Each row comes from the steps of one walk. Every step used is in the known rows, and no mark comes twice. Write the walk behind each row, first mark first.
Known rows
e/c/f/g/z: [  4.7  12.6 -15.2  45.0  -4.6   7.7 -11.1  10.8   8.0  -1.9   9.8  30.4
  27.2  -4.8  19.6  -6.3  28.1  -2.0  -4.6   2.1  -7.5 -18.7  -8.7   3.8]
a/k/c/f/g/z: [  0.7  30.9 -16.0  34.6  17.9  -5.4 -10.7  24.6   2.5  -2.3  -1.5  23.7
  12.1 -10.5   5.4  -4.4  20.9   1.2 -10.1  -2.1   0.1 -18.4   9.0   7.1]
k/c/f/g/z: [  3.0   9.5 -22.8  42.7   2.3  -3.9  -5.5  30.1   5.1   3.3   7.2  29.5
  29.3  -0.4  15.6 -10.9  30.1   3.0  -1.9   4.5 -11.8 -20.2   6.6  14.2]
g/f: [ 16.3 -31.5 -13.7  16.0 -18.0  12.9   7.1  13.3  -4.5  10.8  11.8  17.7
  12.1   3.8 -20.8 -18.4  -3.0  17.6 -10.3  -7.8 -23.9  25.9   1.3  -0.3]
z/x/k/a: [  1.4  14.7  11.6  -7.3  17.9  -3.7   0.6  29.6 -18.4  -0.8 -11.6 -20.5
 -12.6  -8.8 -13.1   9.5 -12.5  -5.0  -2.1  -8.1 -13.5   6.0   6.6  -0.6]
j/k/a/z: [ 13.4 -45.6  17.2 -27.1  -6.5  -6.0  30.5  -1.8 -10.4   4.9   8.3  -6.1
  24.3  13.8 -13.8 -19.2 -10.6  14.5  23.2   7.9  -4.3  17.3   1.8   2.7]
f/g/z/x: [ -5.5  -1.8  -3.8  30.7  15.7 -12.1  13.2  38.4 -11.7  17.7   0.6  -8.1
   3.3 -13.9  11.2   9.6  18.0   3.4 -33.1 -20.6  -5.9 -24.4 -20.0 -21.0]
a/z/x/k/c/f: [ 18.4  15.3   5.3   7.2  -7.2 -14.4  -9.0  20.6  -2.3  18.2   4.2  10.0
   0.3  11.5  -3.4   8.2  -1.5  -5.8   6.3  14.0 -16.4  -9.5   7.6  17.8]
x/k: [  5.6   1.5   2.6   2.3  -1.3   5.6  -4.7  19.6 -15.0  16.2  17.2   1.9
  -2.0  -7.2 -23.7  -9.8 -20.3  12.1  -6.6 -12.8 -20.7   7.9  17.9  17.1]
x/k/e: [ -1.9   8.5   1.5   3.6   6.9  -4.3  -2.6  15.9 -11.7   0.0   6.1  -3.2
 -12.7  -8.5 -15.0 -15.6  -4.5   8.4  -2.0 -12.0  -5.8   0.7  23.8  15.5]
j/k/a/z/x: [ 12.0 -37.0  17.6 -25.4   3.2 -16.1  28.3   2.4 -10.5   8.9  -2.2 -20.9
   9.2  11.5  -2.9  -5.9  -3.0   5.6  15.0   7.3   0.3   7.8  -9.5 -12.4]
c/f/g/z/x/k: [  6.5  39.3   4.6  39.2  17.2 -10.1   0.2  51.7 -23.3   9.1  -2.7   1.9
   8.9 -21.6   6.4   7.7  13.9  -1.5 -33.1 -10.9 -19.2 -26.5   0.2  -3.9]
f/g/z/x/k/a: [ -7.3  22.2  17.5  12.0  33.6 -17.4  14.7  56.0 -30.1  -4.1 -19.2 -18.6
  -1.0 -21.5   7.7  23.3   4.6  -0.6 -30.7 -21.2  -8.5 -16.5  -5.0 -13.3]
c/e/a/z/x/k: [ -6.4   0.9  32.3 -21.1 -13.0   4.5  13.7 -18.1 -10.8   3.1  -6.1 -17.1
  -0.2   2.1  -1.3  28.1 -21.8  -5.2 -17.4   3.1   4.4   6.1 -23.4 -17.5]
k/c/f/g/z/x: [  3.6  17.4 -21.9  45.4  10.9 -13.7  -7.0  36.8   6.7   7.2  -4.9  14.9
  10.7  -4.1  25.0   2.1  36.4  -6.1 -10.4   4.8  -8.5 -31.2  -7.8  -2.4]
k/a/z/x: [  4.6 -23.2  15.3  -9.1  -0.7 -10.0  27.2  15.4  -9.3  14.8  -4.9 -19.8
   2.6   9.1 -12.1  17.8  -0.2  -5.6   6.7  -1.2  -3.6   9.6 -18.9  -7.4]
k/e: [ -5.7 -15.0 -15.3  11.3  -0.4   0.0   3.6   2.5   4.5   3.5   8.8   1.4
  -7.5  -0.1  -8.9 -21.6  13.3   5.6   6.3  -6.4   0.7   3.1  11.4   6.5]
c/k/e/a/z: [ -6.8 -11.7   7.1 -24.8  -6.1   4.6  25.1 -36.3   0.6 -16.4  -6.6 -15.9
   6.5   4.1  -2.0   8.5 -11.1   1.7  -0.5  -8.9  27.6  14.6  -7.1  -9.4]
c/f/g/z: [  5.7   9.1 -11.3  47.7   0.2   3.4   7.6  33.2  -8.7   7.0  12.0  17.4
  29.8  -9.6   2.9 -10.6  25.1   6.2 -13.1  -6.4 -15.0 -15.9  -0.2   3.4]
g/z/x: [ -0.8  -5.8  -9.0  24.6   6.8  -2.5   2.9  29.1  -5.2  20.1   4.0  -1.4
 -10.7 -13.5   2.9   3.4  21.1   0.1 -24.0 -13.9  -5.1 -18.8  -7.4 -21.5]
e/a/z: [  2.7 -40.0  13.1 -16.4 -25.7   9.3  18.9 -12.7  -4.0  14.1  10.5  -5.7
  20.0   8.6 -15.6  12.0 -11.7   7.2   7.8  -0.5  -2.7  15.3 -16.9   2.3]
z/x/k: [  6.2  11.1   4.2   2.7   6.8  -3.0  -6.5  24.9 -15.1  19.2   6.6 -11.3
 -17.8 -11.0 -15.8   2.6 -12.2   2.6 -12.9 -14.0 -18.6  -3.3   5.3   0.8]
z/x/k/e/c/f: [  4.9  38.0  -7.8  19.3   6.1  -2.3 -31.7  -0.4  10.6 -12.0  -7.3  10.8
 -18.4  -5.4  12.0  -4.8  18.7 -18.7   9.3  11.5  -0.5 -15.1   9.0   7.0]
z/x/k/c/f: [ 12.6  30.8 -13.1  17.4   2.6  -4.2 -26.4  21.4   3.9   7.0   1.3  11.3
  -9.4   1.4  -0.2  -5.9   3.8  -5.6   8.8  12.0 -19.5 -10.0  20.1  19.8]
k/c: [  1.8 -17.9 -24.0   7.8  -6.7   1.6 -12.5   5.5  14.5  13.0  14.9  14.5
   0.3  11.5  -5.6 -18.0   0.7   6.5  15.0   1.7 -10.8   4.8  13.6  18.7]
x/k/c/e/a: [-12.6   6.4  -4.0 -16.8 -10.3  16.3 -17.2 -23.8   8.8 -15.5  -2.6  10.1
  -0.5   3.4   6.5  -1.6 -17.2   1.9   2.6  11.6   3.6   9.1  13.0   8.3]

Which walk is each row?
[ -2.3  35.0 -10.8  23.6  16.0   0.0 -17.7 -14.5  15.3 -22.2  -5.3  14.6
   0.8  -4.6   6.2 -10.6  19.7 -12.3  11.6   4.9   9.7  -5.5  -3.4   7.6]  a/k/e/c/f/g
[ -7.4  12.1  -9.9   0.0  12.2   2.5 -21.8 -23.9  17.2 -12.6  -0.6  10.3
 -25.3  -6.3  -3.0 -11.5   8.7  -6.1   9.8  -5.5  17.9   2.0   3.0  -0.2]  a/k/e/c
[  4.9   0.0   5.4 -19.5  -4.2   9.5  12.2 -27.9   6.1 -15.2   0.3   5.0
  12.1  12.5   1.7   9.6 -19.8  -6.8   9.2  -2.2  17.4  20.2 -10.3  -3.1]  e/c/k/a/z
[  4.0  -3.4  10.1 -18.2   0.1   4.5  30.8  -7.1  -9.8  -5.4   1.5  -9.2
  15.5   8.7 -18.1   4.2 -23.5  -0.8   1.6 -11.7   9.1  25.1  -2.8   0.2]  c/k/a/z
[-13.0 -19.7  -8.8  -5.0  -5.1   9.2   2.0 -15.5   7.3 -12.2  -5.1  -8.2
   0.2  -3.0  -3.8  -6.7  10.3   0.4  14.4   1.9   8.2   6.4  -0.2   0.2]  k/e/a
[  5.0  10.6  -8.5   0.0   7.4 -12.1 -20.8  21.6  -0.4  14.3   0.9  -0.1
 -22.5  -0.9  -1.1   0.8  -9.3  -0.8  -3.4  -4.1 -13.8  -7.1  13.5  10.2]  z/x/k/c
[ -3.6  18.5  -3.2   2.0  12.0 -10.0 -23.4   0.1   5.3  -6.0  -6.8  -1.9
 -29.3  -7.2  13.6   1.9   6.4  -9.6  -1.6  -4.2   4.7 -12.6   1.4  -2.1]  z/x/k/e/c
[  9.1  34.5 -13.0  30.4   9.8  -6.7 -25.4  38.6   0.0   8.8  -3.5  18.8
  -7.6 -11.7  13.1  -0.2  22.3  -6.0 -11.6   5.5 -12.5 -28.2  22.6   7.0]  g/z/x/k/c/f
[-10.5  20.3   1.9  16.9  24.3 -15.4  -4.4  36.7 -15.7   2.5  -9.0 -10.3
 -26.8 -24.3   7.7   5.6  19.5  -0.6 -30.1 -18.9   3.7 -27.2  12.0 -14.4]  g/z/x/k/e
[  0.7 -10.9  29.6 -24.5  -8.1  -3.3  11.0   6.1 -19.6  14.6  -3.1 -22.0
  -0.7  -2.9 -10.7  32.3 -19.5   1.6  -9.3  -6.4  -8.7   4.5 -17.7  -5.9]  e/a/z/x/k
[  1.2  32.1 -15.0  17.5   9.9  11.4 -28.3 -24.7  23.3 -18.4  -1.7  23.4
 -13.9  -5.1  -1.8 -19.1  21.7 -15.1  20.5  10.9  10.8  -1.2   9.6   8.4]  a/k/e/c/f
[  4.1  30.0  -7.9  34.7   7.0  -6.9 -12.3  43.9  -9.6   1.0   4.0  24.5
  18.0  -8.5  11.2  -3.9  11.9   8.3 -11.8  -0.9 -17.6 -22.5  20.0  22.4]  x/k/c/f/g/z
[  0.9 -51.4  12.8 -33.9 -12.7  -7.8  23.4 -31.1  -0.9  -4.9   0.6 -11.5
  16.3  11.0   2.5 -16.0   1.2  15.6  21.8  10.5  15.5   8.7  -3.4  -6.8]  j/k/e/a/z
[ 11.2  35.0  -9.1  22.9  11.0 -14.0 -17.0  30.3  -4.1   6.2  -2.4   5.7
   5.0  -0.5   7.5  -0.4   4.4  -3.9   1.0   5.7 -22.7 -15.1   4.0  18.9]  z/x/k/c/f/g
[ -4.9  -7.1 -24.5   8.7 -11.2  11.4  -9.5 -19.2  22.2   1.5  13.9  21.1
  -2.6  14.5   5.4 -23.0   2.0   2.8   7.1  10.7   2.0   6.3   7.5   7.3]  k/c/e
[ 22.1 -12.8 -25.6   7.0  -9.2   2.7 -16.9  -7.2  17.7   3.5  17.0  25.6
  17.1  14.4   4.5 -50.8  14.2  12.9  36.3  27.1 -10.9  -0.8  29.8  22.5]  j/k/c/f
[  5.7 -10.5  30.1 -17.2  -2.4  -2.8  23.4  20.5 -24.9   6.8   4.9  -8.1
  11.9   2.7 -26.6  12.1 -23.9   5.9   5.9  -7.3 -12.8  18.3   8.2  18.0]  x/k/a/z
[ -0.2 -31.6  14.6 -15.3 -15.2  -0.2  17.4  -6.8  -2.0  17.5  -0.9 -20.8
   6.5   4.6  -6.0  25.3  -3.3  -1.8   0.1  -1.4  -1.8   4.5 -31.7 -15.2]  e/a/z/x
[  4.8   2.6  12.8 -16.4  11.2  -4.9  27.8  -2.9  -8.8  -2.1  -9.7 -21.7
  -1.0   5.5  -8.3  18.0 -16.2  -8.5  -5.8 -11.7  10.9  13.3 -14.2 -16.3]  c/k/a/z/x
[ -7.1 -29.0  10.8 -15.2  -6.5  -9.2  18.6 -12.8   0.4   2.6 -10.6 -24.1
  -5.6   4.2   2.7  22.2   9.5  -5.3   5.8   0.6  13.5  -0.2 -25.5 -17.4]  k/e/a/z/x
[ 11.9  -3.5 -15.8  14.8   2.3  -5.2  -8.9 -21.2  17.1 -21.0   4.3  16.3
  20.4   8.8  25.9 -42.5  23.7   5.5  28.7  19.4   3.9  -9.4   5.0   8.4]  j/k/e/c/f/g
[  0.4   3.2 -14.8  -0.3  10.3   1.8 -17.9  -2.5  11.9   8.6   7.8  11.5
 -16.1  -0.8 -15.4 -14.5  -4.6   5.2   9.0  -3.9  -1.6   6.4  15.5  13.1]  a/k/c
[-13.1  16.6  -0.8 -16.2  -0.1   7.5 -19.9 -19.6  10.2 -11.8 -13.7  -3.5
 -16.8   0.7  15.9  10.6  -8.9  -7.9  -4.1   9.8   6.0  -1.9  -1.1  -7.2]  z/x/k/c/e/a
[ -5.0 -28.2 -15.8 -26.3 -14.4  13.0  -9.3 -49.0  23.4 -17.8   1.6  11.7
  10.4  15.3  19.2 -33.4  -0.2  12.1  23.0  27.6  12.9   8.2  10.3  -4.7]  j/k/c/e/a
[  0.5   5.1  16.9  -8.2  -1.3 -18.6  -2.5  -1.4  -0.6   5.9  -3.6  -5.6
 -21.5   1.8  10.2  18.2   1.0  -8.4  -4.2  -4.2   8.2 -11.3  -9.6  -4.3]  a/z/x/k/e/c
[-12.8 -14.2 -17.9  -8.1 -18.5  21.8 -10.2 -36.9  24.1 -12.5   1.0  12.4
   6.0  12.2  10.5  -9.1   1.3  -2.2  14.8  16.8  10.3  10.1  -0.3   1.0]  k/c/e/a
[  8.9  -3.7  23.3  -6.6  -4.0 -13.6  13.0  24.1 -20.3  28.4   9.3 -15.4
  -8.4  -0.3 -18.2  19.6 -17.9   3.3 -15.8 -12.1 -15.3  -1.4  -8.1   0.8]  a/z/x/k
[  1.3 -10.2  18.0 -29.9  -8.1 -11.9  -3.5   0.9  -3.6   9.9  -6.5 -11.4
  -5.0   7.2   3.2  31.5 -16.6   0.4   2.8   3.7  -3.1  -2.9  -7.7   3.8]  e/a/z/x/k/c
[ -8.7  -4.6   8.7 -23.1   5.4  -5.5  21.7 -31.3  -0.3 -14.0 -17.2 -27.1
  -8.7   0.9   6.6  23.2  -6.5  -9.9  -7.9  -7.8  30.8   3.3 -23.3 -25.3]  c/k/e/a/z/x
[-10.7 -21.5   2.4 -16.5 -18.7   1.6   7.2 -33.5  18.7   1.0  -7.4  -3.4
   0.5  18.1  19.2  19.7  -1.0  -9.5   3.3  17.7  16.1   2.6 -26.7 -17.5]  k/c/e/a/z/x
[-15.3   7.8   3.5 -12.3  -0.4  26.7  -3.8 -40.4   7.6 -14.7  -3.2  -2.7
  -6.7  -6.0 -13.6  -0.4 -12.8  -4.7  -5.9   1.5  13.5  18.8  -5.2 -15.4]  c/e/a/k
[-10.6   0.6   6.8 -13.7   2.0   6.0  -4.0  -3.1  -8.4 -15.0  -8.1  -9.8
  -6.9 -10.4  -7.0  -0.7  -4.8   5.8   4.4  -4.4   2.8   6.3  14.8   7.2]  x/k/e/a
[ -7.1  -3.4   3.3 -14.4   3.3  16.8  -5.0 -17.9   0.7  -2.3  -1.2  -9.1
  -4.5 -10.7 -23.0   2.9 -11.6   0.3   3.0  -7.1   1.6  15.6  -0.8  -6.4]  e/a/k
[ -3.7  15.1   1.3   4.3  15.8 -13.7  -5.1  20.4 -10.4   3.9  -4.5 -16.7
 -27.5 -12.0  -4.8  -1.9   3.6  -1.2  -9.9 -12.5  -3.0  -9.4  11.4  -1.6]  z/x/k/e
[-11.9   4.0 -12.3 -14.0   6.2  14.3   3.3 -34.0   8.1 -28.3 -11.1 -13.0
  -5.8  -6.1   0.2  -6.7  -5.8   0.3   0.5  -9.4  22.3  11.5   6.0  -9.0]  c/k/e/a
[ -9.2 -29.8  14.1 -12.8 -30.4  17.9  23.4 -36.1   2.7   1.7   8.8  -0.3
  19.1  13.7  -6.0   7.6 -12.2   2.5   1.6   9.8   8.4  17.2 -20.5  -8.9]  c/e/a/z
[  4.0   6.6   7.9 -17.9   4.8  -0.9   9.5 -24.6   7.6 -13.7 -11.2  -9.5
  -3.5  10.4   9.5  21.6 -13.5 -18.2   3.0  -4.0  19.3  10.1 -24.0 -18.8]  e/c/k/a/z/x
[ -7.9  -8.9  14.6 -27.8 -23.5   6.7   3.5 -25.9   1.8  -5.0   2.1   8.4
   9.9  13.6   3.3  14.1 -23.7   3.0   2.5  12.3   7.2  10.6   1.9   9.9]  x/k/c/e/a/z
[-12.4 -12.7  -5.2  -5.5 -17.5  26.7   3.2 -34.0  10.5  -8.9   4.7   3.1
   7.4   3.9  -2.7  -7.6  -6.0  -0.7   2.8   7.9   4.6  16.1  -7.4  -7.6]  c/e/a
[ -0.5  14.3 -11.2 -10.7   6.2  19.5  -7.3 -27.2  13.7 -26.0  -4.4   7.4
   2.7   2.3   2.5  -7.6 -12.9  -9.8  12.3  -4.4  12.4  16.9   3.3   0.1]  e/c/k/a
[ -7.0 -15.8  24.5 -24.2  -9.1  -4.8  14.1  -5.2 -16.1  -4.5  -3.6 -13.9
   4.3  -0.9 -11.3  17.5 -13.4   8.1   2.3  -3.0   5.2   6.7   1.9   8.7]  x/k/e/a/z
[  0.7  15.0   5.9  15.9  15.5  -7.1  -3.5  40.5 -19.6  18.2   1.3  -4.5
 -16.8 -22.7  -2.2  10.7   3.4   2.8 -35.4 -20.2 -12.0 -20.8   7.7 -11.8]  g/z/x/k
[  2.6 -21.0 -21.1  -8.7  -9.6   3.6  -5.8 -30.5  20.2  -2.7  14.4  19.8
   2.4  17.9  14.3 -47.1  -0.1  14.9  16.6  18.7   5.6   4.9  17.8   2.5]  j/k/c/e
